Each row comes from the steps of one path. Every step used is in the known rows, and no mark comes twice. Write the path behind each row, first mark first.
In the rows, 128 means zero.
Known rows:
P, D, T, Y: [104 148 120  90 124 124 125 108 135 126 145 169 159 143 130 119 138 121
 120  69 156 152 107 106 200 124]
M, D, H, Y, T: [116 186 151  92 148 114 127 164 133 159 151 146  94 134 160 147 135  86
 133  94 174 167 116 119 218 107]
H, Y: [ 98 162 105  94 139 121 123 137 136 154 146 131 116 155 139 136 112 109
 104 114 190 130 110  82 207 163]
P, T, Y, H, D: [124 127 113 105 120 146 115 149 142 118 169 140 132 140 119 172 141  89
 121  84 188 142 136 141 213 144]
P, M, D, H, Y: [122 201 122 104 167  95 101 153 138 153 149 139  78 149 147 147 155 110
 130  98 201 148 141 128 219 152]
P, M: [112 174 112 103 122 110 117 100 117 126 159 152 125 160 124 152 136 129
  99 112 184 148 113 107 186 178]
P, M, D: [117 187 136  88 142 100 112 115 134 134 162 154 103 160 129 157 147 139
 130  92 187 173 116 133 195 159]
T, Y: [100 147 119  86 129 119 125 112 130 125 160 140 133 155 132 146 119 130
 115  79 171 131 105 105 177 151]
M, P, D, H, Y: [107 173  99 112 151 130 111 173 122 163 115 118  86 121 136 136 165  67
 123 130 179 137 144 121 231 162]
P, D, H: [ 93 172 124 130 143 126 124 125  99 142 147 144 132 125 135 136 179  96
 116 121 161 144 114 128 205 164]
D, H: [110 159 124 113 150 124 117 121 101 140 167 143 121 147 153 145 144 111
  86 110 169 129  96 115 189 165]
H, Y, M: [111 142 120  85 134 118 129 150 143 156 125 132 118 142 131 154 120 134
 123  92 172 144 121  86 202 151]
T, Y, H, D, P: [128 150  97  88 165 114 106 155 139 140 147 153 127 164 156 175 138 109
 111  75 169 131 121 135 208 155]
M, D, H, Y: [115 185 137  97 180 113 109 160 128 165 148 136  89 143 167 144 144 103
 122  96 190 145 119 122 214 140]
Y, P, D: [ 91 173 142 100 125 106 126 120 132 139 122 132 133 129 111 168 137  98
 141 104 160 173 116 125 202 165]
H, D, T, Y, M: [135 125 119  63 124 128 126 130 145 125 155 157 153 155 149 153 133 143
 131  33 162 142 128 104 186 110]
M, P: [111 150 118  79 132 132 115 129 121 133 144 133 108 152 142 148 131 102
  95 116 175 147 106 112 185 175]
M, D, P, T, Y, H: [123 143 147 104 171 117  77 147 156 137 144 168  95 148 136 175 144 102
 125  69 172 159 106 151 221 149]
P, D: [ 83 166 123 109 123 131 135 111 115 141 142 145 140 138 117 136 147 110
 127 118 160 161 110 112 204 167]
T, Y, P, M, D, H: [137 192 154  89 167  71  93 135 140 126 148 136  87 141 127 190 152 120
 153  47 191 156 136 164 193 136]
T, Y, P, D, H: [101 166 136 112 146  94 116 134 123 132 129 129 126 116 113 165 159  91
 149  69 160 146 128 145 195 139]
P, M, D, T, Y: [138 172 139  73 141 100  97 108 155 119 165 175 122 166 147 140 131 147
 123  43 182 163 114 124 192 113]
T, Y, H: [125 136 123  92 149 114 123 122 126 130 151 144 129 145 138 158 129 128
 104  79 168 137  94 130 198 144]
M, P, T, Y, D, H: [119 125 106 115 143 126  68 148 145 121 183 119  76 126 121 161 166  67
 140  91 186 120 129 130 202 154]

Which path is each row?
[110 185  72  97 166  78  77 150 161 160 153 143  91 168 140 160 134  98
 128 112 185 125 128  82 217 183] => H, Y, D, P, M
[128 146 110  74 131 133 116 164 148 152  91 143 110 120 135 136 150 101
 134  87 163 171 136 103 225 130] => H, Y, M, P, D, T
[100 146 146 105 116 129 101 120 138 118 148 134 121 141 112 178 118  83
 115 102 182 154 108 117 187 171] => Y, P, T
[100 160  98  93 145 100 113 145 152 164 163 120 110 158 147 148 119 104
 139 115 187 135 106  79 212 159] => H, Y, D
[118 147 115  80 130 135 110 127 140 122 127 152 130 138 132 122 145 100
 118  77 162 153 121 118 208 129] => M, P, D, T, Y
[127 128 159 108 146 124  99 144 141 125 152 148  98 116 120 171 167 124
 160  44 178 159 128 151 197 123] => P, T, Y, M, D, H
[105 171 144  91 128 112 116 110 131 129 122 153 153 135 135 147 133  99
 115  88 154 174  97 117 205 137] => Y, P, D, T
[101 163 121  80 110 126 139 142 140 143 148 148 123 144 134 147 102  92
 109 112 170 150 105  73 204 136] => H, Y, T
[ 91 154  93 116 151 119  76 157 167 155 161 138  95 159 131 153 131  64
 128 119 182 124 116  70 225 178] => H, Y, D, P, T
[107 167  99  84 153 127 112 139 124 147 155 154 133 181 154 159 138 105
  99 106 170 135 122  96 192 181] => H, D, P
[137 148 164  66 152 121 115 123 137 136 143 175 129 152 164 152 139 152
 127  53 159 183  90 119 195 113] => Y, M, D, T
[109 105 133 100 109 131 115 132 145 113 149 144 126 129  99 167 132 130
 136  60 170 145 117 112 190 147] => P, T, Y, M
[133 153 144  61 160 117 117 151 158 158 129 162 118 149 166 143 125 139
 137  63 175 174 112  99 218 105] => H, Y, M, D, T
[158 168 141  76 158  95 100 118 151 122 154 179 114 150 158 154 142 142
 117  47 177 171 101 151 214 107] => P, M, D, T, Y, H
[125 134 119  98 143 113 113 158 128 137 112 124 102 104 112 161 184 115
 159  67 154 151 144 146 203 139] => T, Y, M, P, D, H
[121 172 124  84 128  81 107 115 147 114 142 131 113 151 105 182 112 125
 134  60 183 148 124 124 174 156] => T, Y, P, M
[126 154 150  66 152 117 114 114 148 130 162 170 130 165 158 132 123 142
 121  47 173 157  94 123 192 105] => M, D, T, Y
[123 155 140  71 156 105 123 159 152 163 121 134 100 143 143 159 131 141
 160  75 179 170 126 112 209 129] => H, Y, M, D
[116 190  90  90 145 112  98 134 131 136 159 156 122 182 138 163 147 110
 105 108 181 137 139 109 197 190] => H, D, P, M
[ 97 126 115 110 119 118  99 120 158 120 193 136 121 142 109 156 133 102
 153  88 179 132 112 105 194 155] => P, T, Y, D
[103 139 109  83 140  97 112 114 147 133 187 131 124 151 132 159 131 127
 150  78 170 130 101 105 187 148] => T, Y, D
[105 168 128  84 143 100 119 141 145 155 126 119 107 151 135 168 102  92
 124 100 184 142 118  94 203 158] => H, Y, P
[129 138 127  80 125 135 116 134 133 132 110 158 123 125 130 141 159 114
 128  82 145 176 119 118 211 135] => Y, M, P, D, T
[109 181  99 102 153 100  98 118 130 138 150 165 112 172 134 153 138 121
  87 107 172 137 108  98 194 195] => D, P, M
[104 162 115  93 124 134 122 131 122 138 124 131 117 131 119 145 156  97
 127 123 167 164 123 126 204 170] => M, P, D
[128 127 124  72 136 124 119 136 128 143 131 134 101 135 131 172 143 130
 117  92 162 156 114 118 188 162] => Y, M, P
[ 91 144 106 122 145 120  75 130 148 138 178 155 110 158 128 163 150  81
 122 113 170 135  99  96 207 189] => Y, D, P, T
[127 143 107  70 129 140 121 119 142 121 172 159 157 171 157 132 124 122
 105  59 177 129 119  98 184 119] => H, D, T, Y
[133 119 130  69 132 118 120 116 140 117 145 172 146 145 147 146 125 153
 113  40 150 148  92  99 179 114] => D, T, Y, M
